Each row was made from one small tree. The marks that hang from a mark follow it in brackets, in the order of their numbers. Every link used is in the known rows. Write each row's tree.
Known rows:
Q710[Q8[Q170 Q925]]: [-26   0   9  -5   0  23  -3  14   1  11 -18  10  10   6  -9  22  12  25
  -6   9  14  -8 -11 -11 -31  13 -33   1  18   8 -13 -54   7 -12 -18  -2
   7  -7 -12 -26  -5  -7  -6   2  47  13  15   2   6  27]
Q152[Q8[Q170]]: [-22  -2   2   5  -2  27  -5  13   2   1 -18   4   4   4  -6  18  18  15
   0   5  15  -7 -20  -2 -31   8 -15   2  13   3 -11 -40   3 -18 -18   1
   5  -4 -18 -10 -17 -19  -3   1  50   0   7  13   4  18]
Q288[Q787 Q925[Q8]]: [-34  -8   1  13 -13  14  -9   4  -8  -1 -17  27  -6  15  -2   6  16  28
  -5   3  17  -1 -30  -4 -15   3  14   0  12   4   5  -7   0   3 -22 -11
  -1 -17  -8 -26   7  -9 -20   1  11  -6   3  13  15  -8]
Q691[Q501]: [-31   0  13  12 -15  13  -9   2  -5  11 -11  16   0  15  -8   9   9  18
  -6  10  16  -2 -31 -10 -22   9   6  -5  14   0  -6 -29   2  -8 -17  -9
  -5  -8 -10   2  -1 -12  -6   0  20 -14   9  15  10  17]
Q387[Q501[Q925[Q752]]]: [-28   5  14   2 -11   9 -13  10  -1  19 -18  27  -5  28  -6  16   7  26
  -9  18  13  -5 -38  -5 -12   1  -1  -2   8   0   1 -16 -19  -2 -20  -5
   0 -10  -2  -1   3 -16 -15   4  19  16  27  13   8  -8]
Q501[Q925[Q8[Q356[Q72]] Q752]]: [-30 -10  12  -4  10  20  -9  13   0   6 -27  28 -16  19  -9  23   5  25
  -2   3  10  -9 -18   5 -25   2   0   3   8  -6  -9 -23 -19 -18 -28  -6
  -3 -10  -5 -17 -21 -19 -17  -2  28  20  -2  13   8   5]
Q925[Q8 Q501 Q752]: [-34  -4  18  12  -3  10  -6   6  -1 -16 -19  43  -9  14  -7  24   7  18
  -4   6  15 -10 -27   4 -28   5   1   0   8  -5 -11  -7   2  -7 -24 -11
 -11 -11  -5   1 -16 -14 -18  -1  12   9  -7   9  13  -5]
Q710[Q8[Q356 Q925[Q501]]]: [-29  -5  15  -2   3  18  -2  12  -2   0 -27  10   4   9 -12  23  11  21
  -8   8  10  -6 -13  -8 -36  16 -37   2  18   6 -12 -55   5  -9 -21  -5
   3  -5 -12 -18   7  -7 -12   5  49  10  27  -4   5  30]
Q752[Q925[Q8[Q170 Q356] Q501]]: [-29  -2  13   8  -1  22  -5  10   1 -33 -21  20 -15   4  -9  31   7  14
   2   4  18  -2 -28   3 -34  16 -26   2   9   0 -16 -59   5 -15 -28 -10
  -4  -4  -8  -5   1 -13 -14   3  33  15  -2  -2   6  12]
Q8[Q356 Q925]: [-27 -10  13   5   4  22  -4  12  -2  -3 -26  11   0   7 -14  15  11  18
  -4  10  12  -4 -14  -9 -28  12 -20   2  15   4  -5 -41   5 -12 -20  -3
   4  -8 -16 -16  -7  -9 -13   0  47  12  17   3   5  31]
Q356[Q72[Q152]]: [-21 -10   9  -6  -4  19 -11   4   0  22  -6  16  -3  13  -5  15   4  21
  -2   9  11  -8 -13 -10 -21   4 -17   4  12  -1  -9 -40  -8 -10 -27  -4
  -1 -15 -10 -15 -24 -19  -8   3  40   5  -9  10  11  24]
Q356[Q72[Q152 Q710[Q8]]]: [-21 -10   7 -15   2  18 -12   6  -1  34  -9   4   1  13  -4  17   6  28
  -2   6   9 -12 -14  -4 -32   3 -36   8  10   1  -9 -67 -11 -11 -25  -1
   0 -14  -2 -27 -28 -20  -7   7  65  -2 -11  17   1  37]
Q8[Q356]: [-25  -6  10   5   0  23  -7  10  -3   4 -18   8  -4   7  -8  13  15  16
  -1  10  15  -5 -25  -6 -29   6  -5   2  18   1  -5 -38   0 -14 -19  -1
  -1  -5 -15   1  -7 -12 -11   3  42   0   9  12   4  16]
Q925[Q501]: [-28   2  16  11 -12  12  -7   1  -2  -4  -9  17  -3   9  -5  16   9  15
  -4  13  15  -2 -29  -6 -24   9  -5  -2  15   0  -5 -26   4  -5 -20  -7
  -4  -9 -11   8  -2  -6 -11   4  22   0  11   3  11   7]
Q152[Q8]: [-25  -4   5   9  -6  20  -8   8   0   9 -18   7   2   9  -5  13  16  16
  -3   5  13  -7 -26  -3 -25   7  -6   2  13   2  -5 -23  -2  -9 -18  -2
   4  -5 -16  -8 -20 -20  -6   1  48  -5  11  14   4  17]
Q691[Q288[Q787] Q501]: [-34   2   5  18 -23   7 -12   5 -10  12  -9  21   3  19  -6  -4  13  15
  -9   3  19   5 -49 -15 -13   9  16  -3  14  -3   7  -7   9   5 -15  -6
  -7 -19 -12  -6   4  -9 -10  -4  -1 -30  12  18  16  19]
Q925[Q8]: [-30  -4   6   9  -7  16  -8   6  -1   1 -14  25  -5  10  -5  16  13  19
  -3   3  18  -7 -27  -4 -25   4   1   1  11  -1  -7 -22  -2  -7 -19  -4
  -4  -6  -7  -6 -21 -11 -12   0  19   4 -10   9   7   4]
Q356[Q72[Q152 Q170 Q925]]: [-17 -12   3 -10  -7  22 -11   3   3  46 -16  14   6  11 -12  21  -2  25
  -3  11  12 -14  -9  -5 -20   3 -28   7   9  -2 -14 -63 -12 -24 -32  -1
   7 -18  -4 -23 -31 -20  -5   1  49   1 -19  21   7  26]
Q710[Q8 Q72[Q925[Q501]]]: [-25  -2  16 -12 -16  18  -8   9  -2  33 -20  13  14  11 -12  23   8  27
  -8  14  10 -15  -6 -12 -27  12 -32   1  23   7 -14 -56  -3  -6 -22  -3
   5  -6  -2 -22 -10  -8 -10  10  34  -2   8   4   4  22]
Q925[Q8[Q170 Q356] Q501 Q752]: [-29  -6  14   7  10  24  -2  14   1 -30 -28  34 -10   7 -11  30  10  13
   2   3  16 -11 -18   6 -40   7 -14   3   9  -4 -18 -39   7 -23 -26  -6
 -10  -6  -6   0 -11 -15 -17  -1  25  14  -8   7   9   2]
Q691[Q288[Q787 Q925]]: [-31  -3   3  14 -18  12 -13   5 -10   7 -10  21  -2  17  -1  -5  14  23
  -7   6  19   4 -43  -8  -6   5  16  -1  16   3  13   5   6   8 -19  -4
   2 -21 -15 -18   8  -6 -19   2  11 -19  17  15  18  -1]
Q787[Q288[Q925[Q501 Q752]]]: [-32  -1  10  15  -3  19  -7   6  -2 -17 -21  30 -10  18  -6  12   4  24
 -12  19  16  -3 -40   2 -15   3   6  -4  14   4   2   0   6  -2 -24 -14
   2 -19  -6  -6  24  -9 -13   6  25  -5  24   9  14 -18]
Q72[Q710 Q925]: [-23  -6  10   7  -8  18 -13   3  -1  19 -19  11   4  12  -9  16   8  21
  -2  13  13 -11 -25  -1 -22   5  -9   5  11   3   1 -47  -3 -13 -18  -2
   5 -14  -8 -10 -26 -10  -6   3  49  -5  -5  26  -1  17]
Q752[Q925[Q501]]: [-29   3  20  12 -14   9 -11   1  -1 -12  -7  17 -12  11  -4  20   2  17
  -4  15  16   2 -36  -3 -17  14 -10  -3  13   1  -5 -32   2   2 -25 -13
  -3 -11 -11   2   6 -10 -12   5  29   5  11   3  10  10]
Q387[Q501[Q925]]: [-26   7   9   2 -17  11 -13   8  -1  20 -15  16  -4  23  -5  14  10  25
  -9  15  15  -1 -38  -9 -13   4  -6  -1   9   2   2 -31 -18  -1 -19  -2
   4  -7  -4   0   6 -11 -12   6  19  13  29   6   6  -1]
Q501[Q925[Q8[Q170] Q752]]: [-31   0   8   2   1  21  -9  13   2   6 -19  38  -9  15  -9  23   5  23
  -2   5  15  -9 -24   3 -24   0   6   0   8  -3  -8 -19  -9 -17 -22  -5
  -2  -8  -6 -12 -18 -16 -14  -3  12  22  -1  12  10  -5]
Q925[Q8[Q356] Q501 Q752]: [-32 -10  17  10   6  16  -4  10  -2 -22 -28  37 -12  12 -11  25   9  15
  -1   4  14 -10 -24   6 -35   5  -6   3   9  -5 -13 -21   1 -15 -25  -8
 -12  -7  -5   1 -12 -16 -20  -1  23  10  -5   8   9   2]
Q152[Q8[Q170 Q356]]: [-20  -7   2   2   8  33  -3  17   1  -7 -27  -1   1   3  -9  19  20  13
   3   3  14  -7 -17  -1 -38   9 -21   5  14   3 -13 -53   3 -25 -19   3
   5   0 -19  -9 -16 -21  -5   1  61   1  11  11   0  24]
Q8[Q170]: [-23   2   9   4  -6  24  -6  10   0   2  -9  10   0   3  -5  16  13  16
   0  13  18  -5 -21  -7 -26   6 -10  -1  17   2  -9 -39   6 -16 -18   0
   1  -7 -14  -2 -11  -9  -5   2  31   6   2  11   8  10]
Q387[Q501[Q925[Q8[Q170] Q752]]]: [-29   5   8   1  -6  15 -10  15   2   4 -22  34  -7  23  -7  24  10  25
  -6   9  17  -8 -33   0 -20   2  -8   0   3  -1  -7 -30 -17 -11 -23  -3
  -2  -7   1  -7  -5 -17 -16   1  12  24  12   9   8 -11]
Q787[Q288[Q925[Q8 Q501]]]: [-33   0   1  15  -6  20  -6   4  -2 -24 -22  29 -11  14  -6  14   9  23
 -12  10  19   0 -38   1 -20   4   0  -2  10   4   0 -16   7  -3 -25 -12
   4 -15  -3 -11  19  -7 -13   7  17  -5  14  -1  12 -16]
Q752[Q925[Q8[Q170 Q356]]]: [-28  -5   9   5   2  25  -7  13   1 -19 -20  18 -13   4  -9  26   9  18
   3   3  19  -3 -28   2 -31  13 -18   3  11   1 -14 -56   1 -15 -25  -7
  -2  -4 -10 -12  -9 -16 -11   2  41  14  -7   6   3  15]
Q752[Q925]: [-28  -1  16   9 -12  12 -13   4  -2   6  -6  14 -10  12  -3  15   4  20
  -3  14  17   0 -36  -6 -14  12  -3  -2  15   2  -2 -28  -2   1 -22 -10
  -1 -10 -13  -4  -3 -13  -9   4  38   4   6  10   7  13]

Write each row's tree:
[-34  -3  11  18 -14   8 -12   5  -9  -6 -14  34  -5  21  -2   1   8  21
  -8   8  17   1 -42  -2  -8   5  17  -1  13   0  10  15   8   9 -24  -9
  -4 -25 -11 -12  12  -8 -24   0   3 -14  18  17  22  -7]	Q691[Q288[Q787 Q925[Q501 Q752]]]
[-25  -2   8   8  -1  24  -1  11   4 -17 -25  10   6   3 -10  25  12  15
  -3   6  11  -5 -11  -3 -34  16 -34   1   9   4 -13 -47  12 -15 -21  -4
   8  -7 -17 -19 -10 -14  -8  -1  46  11  20  -2   8  28]	Q152[Q8[Q170 Q925[Q501]]]
[-25  -4  14   5   5  27   0  13   1 -26 -27  12   0   1 -15  26  10  14
  -1  10  13  -2  -8  -5 -38  17 -36   1  13   4 -14 -62  16 -20 -23  -3
   4  -7 -15 -11   2  -6 -13   1  41  18  20  -7   7  27]	Q8[Q170 Q356 Q925[Q501]]
[-16 -13   6 -11   7  35  -6  13   3  11 -22  12   1   7 -13  26   5  19
   2   8  10 -12   0  -7 -33   8 -33   8  14   2 -17 -78  -3 -31 -29   1
   6 -12 -13 -21 -22 -20  -6   3  49  11 -10  12   5  28]	Q8[Q170 Q356[Q72[Q152 Q925]]]
[-32  -8  12  13  -9  12 -11   6  -8   6 -15  29  -5  20  -3   3   9  28
  -5  12  14  -4 -30  -3  -9   2  22  -3  16   4   8  11  -1   3 -21 -13
  -3 -23 -12 -21  10 -12 -20   0  21  -6  14  24  18  -9]	Q288[Q787 Q925[Q752]]
[-26  -4  13  -3   8  21  -7  15   0  12 -21  12   7   8  -9  22   9  27
  -3  10  12 -13 -15   0 -34   9 -33   4  12   5 -10 -57   5 -14 -16  -1
   3 -11  -5 -27 -19 -11  -9   1  65  10   4  18   0  28]	Q72[Q710[Q8[Q170 Q925[Q752]]]]
[-17 -17  -6  -3  -1  31  -7  10   4  43 -33  15  13   9 -20  21   5  20
  -2   5  11 -16 -16  -1 -33   3 -30  12   7   2 -14 -71  -9 -33 -28   2
  11  -9 -11 -22 -28 -31  -6   0  66  -6  -2  23  -3  31]	Q72[Q152[Q8[Q356]] Q170 Q925]
[-30  -5   8   1  10  26  -7  17   2   0 -27  34 -12  13 -12  24   8  22
   0   3  14 -10 -22   4 -31   1   0   2   9  -3 -10 -31  -9 -23 -23  -3
  -2  -5  -7 -12 -14 -17 -15  -3  22  23   2  12   7   1]	Q501[Q925[Q8[Q170 Q356] Q752]]
[-33  -1  14  12 -12   9  -9   2   0 -18 -12  28 -15  11  -5  25   4  18
  -3   6  17  -1 -36   1 -22  14 -11  -1   8  -1  -9 -31   1   0 -27 -14
  -6  -9  -7  -4  -3 -12 -14   3  20   9  -3  -1  10   6]	Q752[Q925[Q8 Q501]]
[-21 -10   2  -7   1  25  -9  11  -2  46 -32  -5  11   6 -15  22  10  27
  -1  10  14 -17 -21   4 -38   6 -38  11  13   4 -12 -88  -9 -30 -22   5
   9  -8   0 -20 -20 -13  -4   5  81 -12  -4  33 -11  30]	Q72[Q170 Q710[Q8[Q356]] Q925]
[-16 -14  -4 -13  -2  29  -7  14   0  45 -25   8  13   5 -16  15   9  22
   0   6  11 -16  -8  -4 -39   3 -38   9  11   2 -19 -67  -7 -24 -25   5
   5  -2  -4 -26 -31 -29 -11   5  65  -7  -3  13  -3  44]	Q710[Q72[Q152[Q8[Q356]] Q170]]
[-35   5   4  15 -24   7 -15   5  -9  21 -11  26   0  25  -8  -3   8  20
 -11   3  16   7 -52 -13 -10   7  23  -4  12  -4  12  -6   0   5 -17  -7
  -2 -19 -11 -10   9  -9 -12  -4  -9 -20  25  16  16  15]	Q691[Q288[Q787] Q501[Q925]]
[-31   2  -2  13  -3  26  -4   8   0 -32 -23  27  -9  10  -7  18  10  22
  -9  11  20  -1 -33   2 -25   5  -7  -1  10   5  -5 -28  11 -10 -26  -9
   6 -13  -3 -11  21  -6 -10   7  19  -1  12  -3  12 -15]	Q787[Q288[Q925[Q8[Q170] Q501]]]
[-33  -6   7  15 -13  11 -13   8  -9   6 -14  31  -4  21  -2  -3  11  23
  -7   7  18  -1 -44  -4  -4   3  22  -1  15   1  12  18   5   7 -21  -6
  -2 -24 -13 -19   4 -11 -22  -1  11 -16  13  22  20  -6]	Q691[Q288[Q787 Q925[Q752]]]
[-37   3  10  15 -19   5 -15   8  -8  20 -14  38  -2  29  -8  -2   5  21
 -11   4  15   3 -51  -9  -8   5  29  -4  10  -6  11   8  -2   5 -18 -10
  -6 -22 -10 -10   5 -14 -15  -6  -9 -18  22  24  19   9]	Q691[Q288[Q787] Q501[Q925[Q752]]]
[-18  -7   2 -10  -6  30  -8  13   2  28 -15  15  13   7 -10  16  10  20
  -1   7  11 -15  -4  -9 -33   5 -30   4  13   5 -15 -54   0 -15 -21   2
   4  -3  -9 -26 -30 -26  -9   6  46   0  -2   7   3  36]	Q710[Q72[Q152[Q8[Q170]]]]
[-23 -14  11   3  -3  18 -14   4   2  31 -18  36   5  19 -14  19  -3  25
  -3  13  10 -20 -21   0 -23  -1  -8   8   6   1  -2 -41  -7 -15 -23  -5
   0 -19  -6 -17 -36 -24 -11   1  48   2 -14  33   1  18]	Q72[Q152 Q710 Q925[Q752]]
[-20 -12   9  -6  -7  21 -11   3   3  29 -13  21   2  15  -9  20   0  23
  -4  11   9 -12  -8 -11 -17   5 -18   5  12   0  -9 -47 -11 -14 -29  -5
   5 -18 -10 -22 -27 -19  -7   2  37   4 -12  15  10  23]	Q356[Q72[Q152 Q925]]
[-30 -10  22   8   8  17  -3  11  -1 -18 -30  26  -4  11 -15  23   4  17
  -5  13   9  -7 -14  -2 -30  13 -20   0  12   0  -9 -28   8 -11 -24 -10
  -2 -12 -13 -10  -3 -11 -19  -1  40  16  19   4  10  21]	Q8[Q356 Q925[Q501 Q752]]
[-33  -3   3  13 -12  17  -6   5  -6 -23 -18  28  -5   9  -3  15  14  23
  -3   3  18   0 -23  -1 -24   7  -1  -1  10   4  -2 -25   9  -5 -25 -12
  -2 -17  -7 -21  16  -6 -19   2   5  -1   6   4  18  -9]	Q288[Q787 Q925[Q8[Q170] Q501]]
[-32 -12   1  11  -5  19  -8   9  -9  -8 -25  23  -8  14  -6   6  18  26
  -3   1  17  -2 -26  -2 -23   4   9   3  13   4   3 -19   0  -5 -23  -9
  -2 -15  -9 -27   8 -11 -22   1  21  -5   7  12  12  -2]	Q288[Q787 Q925[Q8[Q356]]]
[-18 -10   6  -6  -4  21 -12   5  -1  35 -20  -4   1   8  -8  20   4  25
   1  13  13 -12 -15   3 -23   6 -30   7   9  -3 -11 -67 -11 -25 -27   1
   7 -18   0 -20 -36 -12  -4   2  68  -6 -20  31  -1  27]	Q356[Q72[Q170 Q710 Q925]]
[-20 -10  -2   2 -11  21  -7   3   5  36 -25  22  14  10 -17  25   0  19
  -5   7  12 -15 -20   0 -30   5 -32   9   4   1 -14 -61  -5 -25 -30  -2
   8 -13  -7 -15 -22 -26  -5   1  50  -6   0  17   3  25]	Q72[Q152[Q8] Q170 Q925[Q501]]
[-23  -6  12 -11   2  17 -11   8  -4  23 -12  -8  -2  11  -1  17  12  26
  -2   9  11 -10 -16  -2 -29   7 -29   5  15   1  -9 -59  -9 -11 -21  -1
   1 -12  -3 -20 -25 -11  -6   6  65  -3  -6  18   1  30]	Q356[Q72[Q710[Q8]]]
[-18 -10   1 -12 -16  24 -11   7   1  59 -18  22  17   9 -16  16  -1  26
  -3  15  13 -18  -7 -10 -24   3 -28   6  13   4 -15 -61  -7 -19 -26   1
   6 -11   0 -26 -31 -20  -9   5  42  -5 -14  17   2  31]	Q710[Q72[Q152 Q170 Q925]]
[-34  -6  16  16 -12   9 -10   3  -8  -9 -17  31  -7  19  -4   8   8  26
  -6  13  13  -2 -30  -1 -13   5  15  -4  14   3   6   6   3   5 -24 -16
  -5 -24 -10 -14  20  -8 -23   2  13  -6  19  16  21 -11]	Q288[Q787 Q925[Q501 Q752]]
[-31  -5  23  12  -2  11  -5   6   0  -9 -20  32  -2  13 -11  21   2  19
  -7  15  10  -7 -18  -5 -21  12 -12  -3  11   0  -6 -12   8  -4 -23 -11
  -2 -16 -11 -10  -6  -9 -17  -2  27  17  14   4  14  15]	Q8[Q925[Q501 Q752]]
[-28  -2  20   8   2  19  -2  11   2 -18 -20  29   1   7 -11  26   3  17
  -3  14  13  -7 -11  -3 -28  13 -22  -2  11   2 -12 -30  14 -13 -23  -9
   0 -15 -12 -12  -5  -8 -13  -2  29  22  12   1  14  15]	Q8[Q170 Q925[Q501 Q752]]
[-30  -8  11   8  -1  18  -9   9  -1 -11 -20  21 -16   9  -8  21   8  19
  -1   4  17  -2 -34   1 -25  11 -10   3  11   0  -9 -41  -3  -7 -25  -9
  -4  -5  -9 -11  -9 -17 -14   2  38   8  -4   6   3  13]	Q752[Q925[Q8[Q356]]]
[-31  -1  14   9   1  18  -4  10   2 -25 -19  39  -8   9  -8  29   7  16
   0   6  17 -11 -22   4 -32   6  -8   1   8  -4 -17 -24   7 -16 -24  -8
  -9 -10  -5  -1 -15 -13 -14  -2  14  13  -9   7  13  -4]	Q925[Q8[Q170] Q501 Q752]
[-33  -3  11   5  -2  14 -11   9   0  13 -19  41 -10  20  -8  19   4  24
  -6   5  14  -9 -29   2 -19  -1  14   0   8  -4  -3  -4 -14  -9 -22  -8
  -3 -10  -5 -11 -19 -16 -16  -3  11  18   1  15  10  -5]	Q501[Q925[Q8 Q752]]
[-26  -6   3   3   6  30  -4  15   0 -15 -23  18  -5   2 -10  22  17  15
   3   0  19  -8 -17  -1 -38   6 -15   5  12   0 -15 -52   4 -24 -21   1
  -3  -1 -10  -8 -16 -13 -11   0  32   8 -10   6   3  11]	Q925[Q8[Q170 Q356]]
[-18 -10  -3 -11 -10  25  -9  11   0  50 -18  11  15   6 -13  14   7  23
  -2   8  13 -16 -11  -5 -32   2 -33   7  10   2 -17 -55  -7 -17 -24   3
   5  -5  -2 -27 -34 -28  -9   5  56  -9  -7  13   0  39]	Q710[Q72[Q152[Q8] Q170]]
[-29   3   3   1  -5  23  -9  10   2   7 -16  26  -7  10  -7  21  10  22
  -2   4  17  -4 -25  -2 -26   2  -1   0   9   0  -7 -35  -8 -16 -21  -3
   2  -5  -7 -11 -14 -11 -10  -1  13  18   3   6   8   1]	Q501[Q925[Q8[Q170]]]
[-16 -10   1 -10  -1  20 -12   3   0  40 -11   2   0   8  -7  15   2  25
   1  10  13 -12 -17   1 -30   0 -34   9   4  -3 -12 -70 -10 -22 -27   1
   1 -16   1 -20 -36 -21  -7   3  68  -5 -22  24   1  37]	Q356[Q72[Q152 Q170 Q710]]
[-36  -5   6  16 -15  11  -8   1  -8 -16 -19  31  -7  14  -3  11  13  24
  -6   4  17   0 -28  -2 -19   6   7  -1  10   4   3  -9   4   2 -25 -14
  -3 -18  -6 -20  14  -6 -22   2   4  -6   8   4  18 -10]	Q288[Q787 Q925[Q8 Q501]]
[-29   2   4  14  -9  20  -7   4  -3 -15 -18  21  -8  13  -5  10   7  23
 -12  18  18   1 -39  -3 -17   5   1  -4  15   6   4 -14   8  -2 -23 -11
   6 -17  -7  -5  27  -5 -10   9  24  -9  28   2  13 -12]	Q787[Q288[Q925[Q501]]]
[-19  -9  -1   1  -5  30  -8   9   7  23 -21  24  12  11 -14  23   6  19
  -3   5  11 -15 -12  -7 -27   6 -21   7   8   5 -11 -56  -1 -23 -25  -1
  10 -10 -16 -22 -28 -27  -3   1  46   4   0  16   3  22]	Q72[Q152[Q8[Q170]] Q925]
[-32  -3  -4  13  -5  24  -8   8  -2 -12 -21  27 -10  14  -6   9  12  25
 -11   9  20  -1 -40  -1 -17   2   6  -1  12   5   2 -11   3  -5 -23  -9
   6 -13  -5 -17  12  -9 -10   6  24  -6  10   6  10 -14]	Q787[Q288[Q925[Q8]]]
[-29   5   4   3 -14  11 -12   9   0  11 -19  26  -7  23  -6  18  12  26
  -9   8  16  -3 -37  -5 -17   3  -8   1   4   0  -2 -31 -19  -3 -21  -3
   1  -5   1  -6  -1 -13 -15   4  12  17  17   3   6  -5]	Q387[Q501[Q925[Q8]]]
[-23  -3   9 -15 -16  19  -7  10  -2  50 -24   7  17   7 -13  23   5  28
  -6  15  13 -17  -8  -7 -30  11 -41   4  20   5 -20 -69  -6 -16 -25   0
   6  -6   4 -24 -13  -9  -8   8  47  -8   2  10   1  26]	Q710[Q8 Q72[Q170 Q925[Q501]]]
[-29 -10  18   2  -2  14  -8   5   1  -4 -24  31  -7  17  -8  30   2  21
  -3   7  10 -13 -12   2 -20   9 -13   2   9  -5 -14 -27  -8 -14 -32 -10
  -3 -18  -4 -14 -27 -14 -14  -1  23  11 -17  12  13   4]	Q356[Q72[Q925[Q8 Q501 Q752]]]
